In the rows, 128 means zero.
Known rows, with every step that occurs
k -> f -> p -> t -> c: [137 124  93 112 119 104 118 131  73 129 124 136 117  82 120  77 192 141
 134 124  67 143]
k -> f -> p: [143 101 110  98 140 106 120 141 106 141 117 134 123  82 125 148 220 137
 105 115  83 124]
b -> d -> p: [125 110 137 120 129 107 135 126 159 133 143 119 168 132 140 145 159 125
 113 120 113 155]
k -> f -> p -> d -> b -> c: [144 118 130 122 118 121 120 134 119 134 118 132 134 113 110 172  91 135
 103 148 156 106]
f -> k: [122 128 120 110 143  84 150 135 119 129 151 126 126  95 134 105 167 118
 121 104 135 112]
b -> d -> p -> t: [114 127 126 117 109  64 127 122 152 126 154 118 157 124 134 121 152 126
 128 113 114 191]
t -> p -> d -> b -> c -> k -> f: [141 116 152 172 146 140 154 116 122 130  77 130 109 126 113 164 122 119
 117 147 179 102]
d -> p -> t -> c: [109 140 115 109 116 101 131 112 108 116 132 126 142 113 134  53 176 126
 160 110  96 166]
c -> d: [127 123 131 126 136 139 129 135 152 136 141 125 131 135 121 159 115 127
 135 105 129 128]
t -> c: [135 135 121 124 145 140 132 129 105 125 143 130 142 123 133  79 151 125
 136 122 100 117]
c -> m: [131 145 123 105 154 144 105 140 156 118 157 126 137 139 147 121 169 124
 112 110 113 128]
b -> c -> k -> f: [144 122 143 127 170  81 136 117 104 133 105 127 121 116 106 132 237 119
 119 124 166  99]
t -> p -> d -> b -> c: [124 137 145 153 126 163 132 115 137 123 138 127 124 147 129 148  41 120
 106 139 166 133]
d -> b -> c -> k -> f -> p -> t: [132 128 123 110 122  64 116 111  94 129 100 130  99 118 113 124 163 125
 114 138 165 120]
c -> d -> b: [133 133 136 128 119 130 123 133 163 131 129 127 133 158 124 165  58 119
 133 119 157 102]
p -> t: [118 151 114 101 128  62 124 131 128 119 156 125 126 110 123  93 160 122
 137  97 119 164]
t -> p -> d -> b -> m: [103 142 153 164 139 171 134 123 167 118 134 128 112 150 141 170  71 126
 119 134 158 131]
t -> c -> m: [135 149 118 122 154 183 109 135 129 117 153 130 142 147 149  78 155 127
 128 127  93 114]
k -> f -> p -> d -> b -> c -> m: [145 132 128 120 126 161  97 139 142 124 127 132 134 137 126 171  92 136
  96 152 150 105]
c -> d -> b -> m: [110 148 152 142 135 143 110 123 178 125 148 124 117 180 129 177  79 123
 132 124 182  98]
k -> f -> p -> t -> c -> b: [133 119  98 111 107 143 123 145  76 132 130 139  87 103 134  85 134 137
 132 130  69 124]
p -> d -> b -> m: [107 157 150 142 134 127 130 136 175 118 142 127 136 152 128 166  72 125
 133 131 185 110]

Rows
[127 109 135 137 115 183 143 134 132 133 146 126 144 158 157 117  87 125
 125 144  93 124]
t -> c -> b -> d -> p
[119 114 129 135 122 178 135 114 134 133 118 125 145 135 132 120 132 132
 158 121 101 134]
t -> c -> d -> p
[103 138 132 115 109  97 109  97 142 126 154 117 126 143 114 128 127 125
 147 108 158 180]
b -> c -> d -> p -> t
[147 131 151 150 141  93 149 129 130 130  83 128 135 126  99 161 118 118
 131 144 203  83]
p -> d -> b -> c -> k -> f
[121 148 113 138 114 135 126 125 120 128 149 127 123 135 117  88  89 130
 165 115 108 146]
p -> t -> c -> d
[118 119 131 148 139 173 151 136 141 129 128 128 125 104 133 152 109 130
 122 117 104 159]
t -> p -> d
[130 100 135 128 148 143 146 129 104 143  93 131 117  89 106 172 171 141
 112 141 144 125]
b -> c -> k -> f -> p -> d
[137 166 138 108 141 132  89 120 153 112 165 125 139 182 140 122 100 113
  98 134 175 101]
d -> b -> c -> m
[141 111 107 136  99 145 125 147  92 139 150 135 105 121 137 108  94 140
 116 148  65 134]
k -> f -> p -> t -> c -> b -> d
[134 121 138 129 128 141 135 153 151 138 167 126 126 155 147 153  70 121
 102 128 115 119]
c -> b -> d
[130 152 144 129 122 119 129 129 145 123 144 125 149 147 115 148  41 118
 120 135 186 112]
p -> d -> b -> c
[129 158 118 141  99 127 122 123 130 120 139 128 128 157 122  93  34 122
 165 127 135 120]
p -> t -> c -> d -> b
[143 111 134 111 142 106 124 115 100 136  89 132 110 124 119 151 169 127
  97 146 165  88]
d -> b -> c -> k -> f -> p
[144 109 122 122 113 119 134 155 133 136  96 135 137  93 119 179 101 138
 115 134 124 107]
k -> f -> p -> d -> b
[134 111 129 155 128  78 153 117 110 131  90 124 149 112 121  91 215 129
 156 138 109 144]
b -> d -> p -> t -> c -> k -> f
[120 144 120 132 117 141 108 121 149 114 164 121 163 155 154  76 134 131
 136 135  93 175]
b -> d -> p -> t -> c -> m
[140 104 125 148 126 168 159 142  99 136  53 139 128 100 121 143 106 140
 139 158 119  84]
t -> c -> k -> f -> p -> d -> b
[137  99 133 131 128 127 155 149 127 139  61 135 122  93 117 185 123 136
 124 142 138  96]
c -> k -> f -> p -> d -> b
[126 149 142 150 135 199 109 121 160 113 147 126 125 172 145 148  43 122
  98 143 162 128]
t -> p -> d -> b -> c -> m
[141 124 103 134  93 130 113 128 102 133 110 135 114 123 115 119  83 139
 147 138 102 116]
k -> f -> p -> t -> c -> d -> b
[122 105 142 120 117 141 139 140 160 136 151 122 138 150 155 159 100 122
 110 125 113 138]
c -> b -> d -> p
[124 108 109 103 135  76 136 132  96 135  93 132  98  75 117 123 228 137
 129 116 105 147]
c -> k -> f -> p -> t
[127 134 139 126 139 140 113 114 140 134 164 122 127 153 113 152 109 124
 121 119 163 128]
b -> c -> d
[105 143 146 122 148 154 119 139 151 124 170 129  91 160 148 145 128 121
 118 117 148 109]
c -> b -> m
[135 114  98 131 110 142 116 129  93 138 121 134 111  99 113 112 137 146
 147 127  75 141]
k -> f -> p -> t -> c -> d
[126 118 122 131 133  77 152 113  93 123  75 128 128  92 116  68 252 126
 172 121 111 139]
d -> p -> t -> c -> k -> f
[111 153 111 109 123 139 105 117 133 107 145 125 141 138 150  54 178 129
 151 115  90 166]
d -> p -> t -> c -> m
[112 122 132 144 122 111 154 110 121 127 114 121 146 131 137  84 154 128
 153 136 109 166]
b -> d -> p -> t -> c -> k
